What can hang from each mark
muli: pivam vukan
fili: mumekoz vukan
fafo: guto mumekoz
guto: lezu muli
vukan: fafo lezu sizur
mumekoz: fafo muli sizur
pivam: lezu

Every row comes from one small tree of marks. The marks that hang from a mark follow it in brackets, in alphabetical order. Every link used is in the known rows. Which tree was each row made from?
Known rows
guto{lezu muli{pivam}}: [ 1.45 -2.08 -4.20 -1.27  1.88  0.86  0.70 -1.23 -5.74 -0.78 -1.28  2.68
 -0.65  0.53  0.94 -1.79 -0.94  0.60 -0.91  0.27  0.62  1.39 -0.04  3.41]
guto{lezu muli{pivam vukan{fafo}}}: [ 0.74 -0.91 -3.17 -1.73  2.23  0.14 -1.76 -2.37 -1.39  0.40 -0.50  2.12
 -1.65  1.52  1.00 -2.21 -0.75  3.38  2.23  2.33  3.09  0.21  0.51  0.67]
mumekoz{muli{pivam vukan{fafo}} sizur}: [ 1.54 -0.33 -3.76 -0.68 -0.34  2.02 -2.91  0.83  0.76  0.65  1.00 -0.96
 -1.96  2.59  0.95  0.72 -1.79  1.53  1.64  2.94  3.41  1.32 -0.60 -5.69]
fili{mumekoz{fafo} vukan}: [ 1.13  0.97 -3.93  0.76 -2.32  1.67  2.01  0.92 -3.66 -1.69  3.12 -3.38
  1.48  1.68 -0.17 -1.73 -2.92 -0.04 -0.68  1.48 -1.30 -2.43 -0.10 -1.25]
vukan{fafo{mumekoz} lezu sizur}: [ 2.73 -1.42  0.40 -2.72 -2.70 -0.40 -0.62 -3.33  2.32 -0.30 -1.25  1.71
  0.86  0.50  0.19 -2.70 -3.87 -1.71 -0.46  1.49  2.38 -2.15  2.89 -2.50]
fili{mumekoz{fafo sizur} vukan}: [ 1.32  0.27 -4.79  1.93 -3.58  2.42  1.81  2.00 -3.25 -1.61  3.48 -3.81
  2.52  1.54 -1.31  0.30 -1.28  0.10 -0.95  1.83 -1.01 -2.84 -0.45 -2.53]
vukan{lezu sizur}: [ 1.09 -2.76 -1.32 -1.25 -0.82 -0.53 -0.79 -1.27  0.80 -2.09 -0.76  1.81
  0.59  0.72  0.76 -1.01 -2.94 -1.75 -2.80 -0.55 -0.79 -3.13  1.82 -1.56]
muli{pivam vukan{fafo}}: [ 0.48 -0.21 -1.88 -1.28  1.03  0.82 -1.87 -1.09  1.08  0.16  0.74  1.56
 -1.97  4.09  2.20 -2.58 -1.79  1.82  1.29  1.21  1.90  1.22  0.55 -2.78]
muli{pivam{lezu} vukan{fafo sizur}}: [ 1.60 -0.23 -1.15 -2.35  1.51 -0.19 -0.78 -2.52  2.57  0.79  1.20  2.22
 -3.07  2.48  1.06 -3.53 -2.45  1.02  1.45  0.58  3.66  1.03  5.26 -3.68]
muli{vukan{fafo sizur}}: [ 0.70 -1.01 -1.21 -1.82 -0.37 -0.08 -2.85 -1.83  3.83  1.00  0.31  0.54
 -1.79  2.52  1.72 -2.42 -3.58  1.43  0.82  3.61  1.52 -2.21  2.87 -4.84]
vukan{fafo{guto{lezu muli}}}: [ 1.99 -0.09 -2.49 -4.37 -1.23 -0.36 -1.46 -1.49 -1.20 -0.76 -2.94  3.33
 -0.66 -0.53  1.08 -1.78 -1.72  0.81 -1.51  3.07  1.12 -1.28 -0.61  0.75]
vukan{fafo{guto} sizur}: [ 2.12  0.42 -0.76 -4.31 -2.10 -0.24 -2.30 -0.94  3.07 -0.41 -1.89  1.68
 -1.59  1.78  1.95 -3.38 -3.33 -1.18 -2.31  2.75  1.04 -0.75  2.53 -4.88]
fili{vukan{sizur}}: [ 0.71 -0.84 -2.36 -2.04  0.35 -0.58 -0.42 -0.43 -0.59 -0.68  0.34 -0.85
 -1.02  2.95  1.07 -0.72 -4.58  0.08 -0.57  1.00  1.78 -2.87  1.12 -3.84]
fili{mumekoz}: [ 0.69 -1.08 -2.67 -0.09 -2.36  2.07  2.08  0.60 -2.60  0.05  2.24  1.71
  0.76  0.68  0.81 -3.06 -2.52 -0.74 -2.95  0.34 -3.13  0.15  0.12  0.73]
vukan{fafo lezu}: [ 1.63 -1.87 -1.38 -1.96 -1.91 -0.62 -0.75 -2.42  2.00 -2.86 -0.43  2.90
  0.44  1.55  0.97 -1.71 -2.87 -0.55 -0.96  0.45  0.36 -2.32  0.20 -0.91]
vukan{fafo{guto mumekoz} lezu}: [ 2.93  0.32  1.14 -4.53 -3.59 -0.06 -0.96 -1.67  1.40 -0.19 -3.01  2.37
  0.65  0.53  0.51 -2.50 -2.63 -1.12 -1.81 -0.21  1.37 -0.49 -0.89 -1.19]
guto{lezu muli{vukan}}: [ 0.32 -2.38 -3.56 -1.20  1.20  0.64 -0.72 -0.05 -3.19  0.60 -0.68  1.88
 -0.32 -0.18  0.63 -0.22 -1.01  3.28 -0.41  1.98 -0.52 -2.57 -1.24  2.48]
muli{vukan}: [ 0.00 -1.69 -2.37 -0.75  0.01  1.21 -0.83  1.14 -0.40  0.61  0.45  1.09
 -0.65  2.49  1.87 -0.67 -2.22  2.53 -1.31  0.93 -1.53 -1.37 -1.03 -1.11]
fafo{guto{lezu}}: [ 2.04 -0.02 -1.99 -3.60 -0.60  0.41  0.59 -0.70 -2.50 -0.15 -2.62  2.80
 -1.25  0.29  0.63 -0.58 -1.89  0.79 -4.99 -0.64 -1.63 -2.14 -1.47  0.50]
vukan{sizur}: [ 1.36 -1.97 -2.48 -1.42 -0.78  0.63 -0.45 -0.36 -0.16 -0.59 -0.04  1.14
 -0.59  1.69  1.74 -1.97 -3.46 -0.67 -2.05  1.46 -0.99 -1.35  2.23 -2.44]
mumekoz{fafo sizur}: [ 2.36 -1.52 -4.56  1.59 -3.30  2.61  0.77  1.99 -3.70 -2.93  1.03 -0.98
  1.48  1.40  0.25  0.62  0.02  0.55 -2.46  1.87 -2.06 -2.50 -0.36 -1.92]
mumekoz{fafo muli{vukan}}: [ 1.55 -0.09 -4.24 -0.04 -1.20  2.25 -1.81  2.73 -2.16 -0.55  0.81 -3.82
 -0.61  1.56  1.15  0.75 -2.57  1.81 -0.88  3.38 -1.08 -2.66 -1.32 -2.96]
vukan{lezu}: [ 1.09 -2.63 -1.40 -0.94 -1.34 -0.16  0.33 -0.14 -0.62 -2.67 -0.44  2.71
  1.30  1.20  0.96 -0.53 -2.03 -0.69 -2.81 -1.36 -1.54 -2.14 -0.95  0.64]
guto{lezu muli}: [ 1.38 -2.33 -4.29 -1.60  0.03  0.66  0.84 -0.54 -4.42 -1.02 -1.40  2.78
  0.30 -0.52  0.64 -1.07 -1.97  1.41 -1.66  1.35 -0.99 -1.55 -0.81  3.63]
mumekoz{sizur}: [ 1.41 -2.74 -3.81  0.31 -2.56  2.28  0.55  1.56 -2.05 -1.30  0.49  1.79
  0.47  1.71  0.48  0.64 -1.05  0.55 -2.66  0.93 -1.55 -0.90 -0.84 -1.43]
mumekoz{muli}: [ 1.98 -1.24 -3.92 -1.93 -1.31  1.85 -0.37  1.82 -2.42 -0.87  0.50 -0.23
 -0.96  0.88  1.59  0.07 -4.49 -0.24 -2.01  2.15 -0.52 -0.10 -1.76 -1.39]

Which tree is each row?
[ 2.49  0.36 -1.24 -4.70 -1.06 -0.55 -1.33 -3.09  1.54 -0.25 -2.84  2.12
 -2.20  0.41  0.61 -2.09 -2.99 -0.04 -2.72  1.93  1.73 -3.06  2.72 -3.25] -> vukan{fafo{guto{lezu}} sizur}
[ 0.79 -0.30 -0.57 -3.53 -1.36  1.29 -1.72  2.03 -2.39  2.83 -2.58  0.54
  0.20  0.37  1.55 -2.01 -1.42  2.21 -0.58  2.13 -0.11  1.63 -2.45  0.80] -> fafo{guto{muli{vukan}} mumekoz}
[ 3.45  1.04 -1.63 -4.24 -3.29  2.68 -0.28  2.27 -3.14  2.00 -2.54 -0.54
 -0.88  0.05  1.17 -0.79 -4.23 -0.66 -2.84  1.59  0.81  1.48 -2.58 -1.88] -> fafo{guto mumekoz{muli}}
[ 1.96  0.14 -1.52 -2.11  0.80  2.24 -1.91  0.70 -1.11  3.77 -0.18 -1.96
 -2.54  1.60  1.04 -2.02 -4.16  0.09  0.86  1.60  3.65  2.35  1.20 -4.35] -> fafo{mumekoz{muli{pivam vukan{sizur}}}}
[ 0.11 -2.58 -1.60 -1.83 -0.56 -0.95 -3.46 -0.97  2.26 -1.37 -0.54  2.22
  1.12  0.96  1.37 -1.48 -1.86  1.30  1.59  2.22  1.02 -1.98 -0.80  0.08] -> guto{muli{vukan{fafo lezu}}}
[ 1.43  0.43 -3.96 -0.10  0.92  1.69 -2.73  1.55 -0.97 -0.14  0.73 -4.67
 -1.90  2.07  1.45 -0.90 -2.83  0.02  0.21  3.02  1.46 -0.19  1.77 -5.55] -> mumekoz{fafo muli{pivam vukan{sizur}}}
[ 2.07 -0.49 -1.18 -3.68 -2.63  1.96 -0.16  1.67 -4.44  1.21 -3.23  1.57
  0.76 -0.20  1.71 -2.51 -1.87 -0.02 -1.62  1.58  0.15  2.55 -1.90  1.79] -> fafo{guto{muli} mumekoz}
[ 2.36 -0.71 -4.15 -0.58  0.58  2.02  0.39  2.34 -2.44  0.88  1.63 -0.23
 -2.20  1.11 -0.22  1.41 -1.20  1.62 -0.25 -0.18  1.99  1.98  0.11 -2.62] -> mumekoz{muli{pivam{lezu} vukan} sizur}
[ 2.99 -0.41 -1.22 -2.20 -4.20  2.39  0.49  1.92 -2.58  1.25 -2.33  1.50
  0.45  0.79 -0.07 -0.32 -0.57  0.24 -3.54  0.37 -0.52  0.94 -1.81 -2.07] -> fafo{guto mumekoz{sizur}}
[ 0.47 -0.77 -2.28 -3.36  0.65  0.01 -1.78  0.47 -2.00  1.46 -2.69  1.92
 -0.73 -0.56  0.91 -0.49 -0.46  2.64 -2.01  1.52 -0.86 -1.63 -2.10  1.61] -> fafo{guto{lezu muli{vukan}}}
[ 2.77  0.74 -2.95 -2.08 -1.58  0.93  1.04  0.21 -3.34 -1.84 -2.25  0.16
 -0.35 -0.11  0.11 -0.32 -0.36  0.66 -4.19  0.46 -1.95 -3.44 -0.88 -0.15] -> mumekoz{fafo{guto{lezu}}}
[ 0.96 -1.65 -1.02 -1.87  0.13 -1.39 -1.17 -1.47  1.11 -1.91 -0.19 -0.19
  0.62  1.96  0.21 -0.40 -4.32 -1.16 -0.96 -0.79  1.85 -4.24  1.32 -3.11] -> fili{vukan{lezu sizur}}
[ 0.72 -0.81 -1.90 -1.65  2.34  0.23  0.56 -0.60 -0.18  1.36  0.87  1.65
 -2.42  2.30  0.82 -2.50 -1.89  0.80 -0.51 -1.29  1.32  1.28  4.02 -2.12] -> muli{pivam{lezu} vukan{sizur}}
[ 2.15  0.40 -5.05  0.39 -3.50  3.29  1.41  2.77 -3.56 -1.11  2.50 -3.32
  1.16 -0.60  0.13 -1.43 -3.13 -1.29 -2.06  3.09 -2.38 -0.86 -0.33 -0.79] -> fili{mumekoz{fafo muli}}
[ 3.00  0.42 -2.85 -2.10 -0.64  2.99  1.09  1.52 -4.85  1.32 -0.43 -0.52
 -1.56  1.28  1.40 -1.92 -3.87 -0.70 -0.81  0.74  2.45  3.78 -1.14 -1.27] -> fafo{mumekoz{muli{pivam}}}
[ 1.18 -0.55 -2.17 -1.50  1.93  0.95  1.65  0.45 -2.31  0.81  1.27  2.25
 -2.21  2.32  1.03 -1.92 -1.16  2.04 -0.46 -2.19  0.58  1.98  1.05  0.22] -> muli{pivam{lezu} vukan}
[ 1.52  1.56 -3.54 -2.53 -2.44  1.20 -0.15 -0.10 -0.16  0.48  2.53 -2.34
 -0.33  1.58  0.20 -1.61 -6.01 -0.53  0.95  3.82  2.77 -0.91 -0.65 -3.57] -> fili{mumekoz{muli} vukan{fafo}}
[-0.48 -3.54 -1.76 -0.95  0.13 -0.57 -2.48  1.06 -0.31 -1.47 -0.29  1.65
  1.42  0.33  1.18 -0.46 -1.23  1.21 -0.01  0.55 -1.30 -1.38 -1.88  1.89] -> guto{muli{vukan{lezu}}}
[ 0.36 -0.62 -1.62 -0.73 -1.50 -0.06  1.27 -0.73 -0.45 -1.44  1.87  0.03
  1.98  1.18 -0.45 -1.15 -3.56 -1.17 -1.22 -1.38 -0.66 -2.81 -0.87  0.36] -> fili{mumekoz vukan{lezu}}
[ 3.71  0.16 -2.20 -3.26 -4.08  3.06 -0.11  2.89 -2.69  1.76 -2.27 -0.78
 -0.12 -0.37  0.13  0.95 -2.30 -0.51 -3.19  2.24  0.82  0.94 -2.91 -2.88] -> fafo{guto mumekoz{muli sizur}}
[ 3.13 -1.87 -0.81 -1.21 -4.26  1.19 -0.23 -1.66  0.62 -0.76 -0.88  1.92
  2.25  0.86 -0.76 -0.43 -1.30 -0.58 -0.40  0.99  1.76 -1.68 -0.41 -1.97] -> vukan{fafo{mumekoz{sizur}} lezu}
[ 3.11 -1.13 -5.91  0.85 -3.67  2.91 -0.14  3.15 -3.59 -2.32  0.96 -3.24
  0.76  0.49 -0.07  2.15 -1.43  0.03 -1.83  3.59 -1.03 -2.05 -1.31 -3.47] -> mumekoz{fafo muli sizur}
[ 2.07  0.50 -3.51  0.33 -5.13  2.80  0.67  2.53 -2.53 -1.32  0.83 -1.51
  1.61 -0.16 -0.60 -0.85  0.67 -1.21 -4.59  1.28 -3.61 -0.87 -0.74 -2.11] -> fili{mumekoz{fafo{guto} sizur}}
[ 3.37 -0.70 -3.81 -0.65 -1.80  4.20  0.87  1.91 -4.96  1.42 -0.21 -1.01
 -0.09  1.06 -0.01  0.17 -1.83 -0.47 -0.91  0.99  2.64  3.32 -1.27 -2.28] -> fafo{mumekoz{muli{pivam} sizur}}
[ 1.60 -2.01 -3.64 -1.88  1.00  0.71  2.34  0.46 -5.47 -1.00  0.30  3.39
 -0.72  0.84  1.13 -2.77 -1.05 -0.04 -0.47 -0.69  0.79  4.40  1.22  3.46] -> guto{muli{pivam{lezu}}}
[ 4.20  0.55 -2.61 -3.28 -3.22  2.90  0.60  1.26 -4.13  2.41 -3.52 -0.29
 -0.91 -1.53 -1.21  2.27 -1.70  0.46 -3.56  1.69  1.25 -0.80 -2.54 -1.39] -> fafo{guto{lezu} mumekoz{muli sizur}}
[ 0.16 -2.15  0.00 -3.26  0.08 -1.73 -4.35  0.64  2.34 -0.23 -2.74  1.21
  0.22 -0.17  1.18 -1.09 -1.51 -0.41 -1.54  0.57 -0.32 -1.80 -0.26 -1.55] -> fafo{guto{muli{vukan{lezu sizur}}}}
[ 1.01  0.75 -1.85 -1.74 -1.82 -0.08 -0.31 -2.36  2.19  0.44  2.23 -1.06
 -0.33  2.06  0.45 -3.52 -5.42 -1.13  1.00  3.08  2.41 -2.29  3.42 -4.22] -> fili{mumekoz vukan{fafo sizur}}
[ 3.47 -0.33  0.51 -2.95 -4.65  0.72 -1.00 -0.79  1.57 -0.48 -2.80  2.61
  1.39  0.55 -0.54 -0.33 -0.56 -1.12 -2.06  0.33  1.60 -0.84 -1.13 -2.37] -> vukan{fafo{guto mumekoz{sizur}} lezu}
[ 0.02 -2.04 -0.61 -0.81  2.29 -0.42 -2.24 -1.17  2.29 -0.40 -0.25  1.00
 -0.63  2.36  1.04 -1.36 -1.92 -0.49 -0.76 -1.64  0.79 -1.09  2.18 -2.88] -> muli{pivam vukan{lezu sizur}}
[ 1.10 -1.16 -0.96 -2.59 -1.21  0.56 -2.83 -1.24  1.34  2.84 -0.94  0.22
  0.20  0.76  1.56 -3.37 -3.27  1.38  2.72  4.96  3.13 -0.25  2.15 -2.27] -> guto{muli{vukan{fafo{mumekoz} sizur}}}
[ 3.01  1.84 -3.73 -2.21 -1.07  2.28 -1.10  2.57 -3.91 -1.88 -0.93 -2.67
 -1.80  1.52  1.44 -0.80 -1.83 -0.69 -2.76  1.17 -0.13  1.84 -1.50 -3.00] -> mumekoz{fafo{guto} muli{pivam}}
[-0.38 -1.89 -3.22 -0.67  2.09  1.06 -1.78  1.21 -3.23  0.27  0.29  0.93
 -0.69  2.28  2.32 -2.11 -0.91  1.75  1.01  0.96  0.46  2.86 -0.94  0.63] -> guto{muli{pivam vukan}}
[ 2.18 -1.16 -4.08 -0.36 -3.68  1.82 -1.35  3.31 -3.82 -2.60 -1.53 -0.81
  1.60 -0.15  0.69  0.60  1.25  0.17 -2.59  2.93 -1.76 -0.23 -1.66 -1.06] -> mumekoz{fafo{guto{muli}} sizur}
[ 3.52 -0.06 -1.59 -2.45 -2.91  2.15  1.44  0.30 -3.84  1.67 -3.29  2.09
  0.08 -0.59 -1.28  0.69 -0.35  0.94 -4.03  0.30 -0.11 -1.22 -1.71 -0.26] -> fafo{guto{lezu} mumekoz{sizur}}
[ 1.63 -1.22 -4.63  2.44 -4.58  3.52  1.63  1.85 -3.27 -1.54  2.68 -1.55
  2.42  0.30 -0.85 -0.47  0.28 -0.83 -2.64  1.90 -3.80 -1.52  0.23 -1.18] -> fili{mumekoz{fafo sizur}}
[ 2.58 -0.91  0.03 -2.55 -3.14  0.33  0.25 -2.29  0.48 -0.91 -0.81  2.38
  1.56  1.12  0.60 -2.30 -2.96 -0.51 -0.03  0.55  1.68 -1.31 -0.09 -0.47] -> vukan{fafo{mumekoz} lezu}
[ 0.62 -0.93 -0.89 -1.45  0.92 -0.50 -2.59 -2.20  2.90 -1.00  0.33  2.37
 -0.49  3.09  1.27 -1.87 -1.29  0.76  0.92 -0.45  2.14 -0.31  0.44 -2.29] -> muli{pivam vukan{fafo lezu}}
[ 0.67 -1.64 -0.70 -1.71 -0.80 -0.63 -2.40 -1.75  3.95 -1.19 -0.05  2.00
  0.19  2.10  1.00 -0.75 -1.97  1.21  0.32  0.69  0.33 -3.28 -0.20 -1.72] -> muli{vukan{fafo lezu}}
[ 0.71 -1.07 -0.40 -1.75  1.36 -1.10 -3.52 -2.72  4.53 -0.82 -0.07  1.56
 -1.37  2.88  1.44 -2.52 -2.13 -0.59  0.99  0.17  3.03 -0.82  3.29 -4.19] -> muli{pivam vukan{fafo lezu sizur}}
[ 2.20 -0.01 -3.99 -2.07 -1.34  0.50  0.15  0.79 -5.28 -2.05 -2.90  0.14
  0.78 -1.07  0.21 -0.84 -0.14  1.21 -3.21  1.95 -1.70 -2.36 -1.08  1.96] -> mumekoz{fafo{guto{lezu muli}}}
[ 1.19 -0.24 -1.75 -2.60 -0.44 -0.70 -1.53 -2.36  2.29 -0.76  0.18 -0.35
 -1.70  3.21  1.30 -2.05 -5.04  0.26  1.35  2.95  3.84 -2.98  2.42 -5.01] -> fili{vukan{fafo sizur}}
[ 2.86 -1.12 -2.18 -2.89 -2.74  2.07  1.04  0.66 -5.42  1.66 -3.82  2.04
  0.98 -1.90 -0.81  0.23  0.26  0.78 -2.67  1.41  0.86  0.27 -1.92  1.82] -> fafo{guto{lezu muli} mumekoz{sizur}}
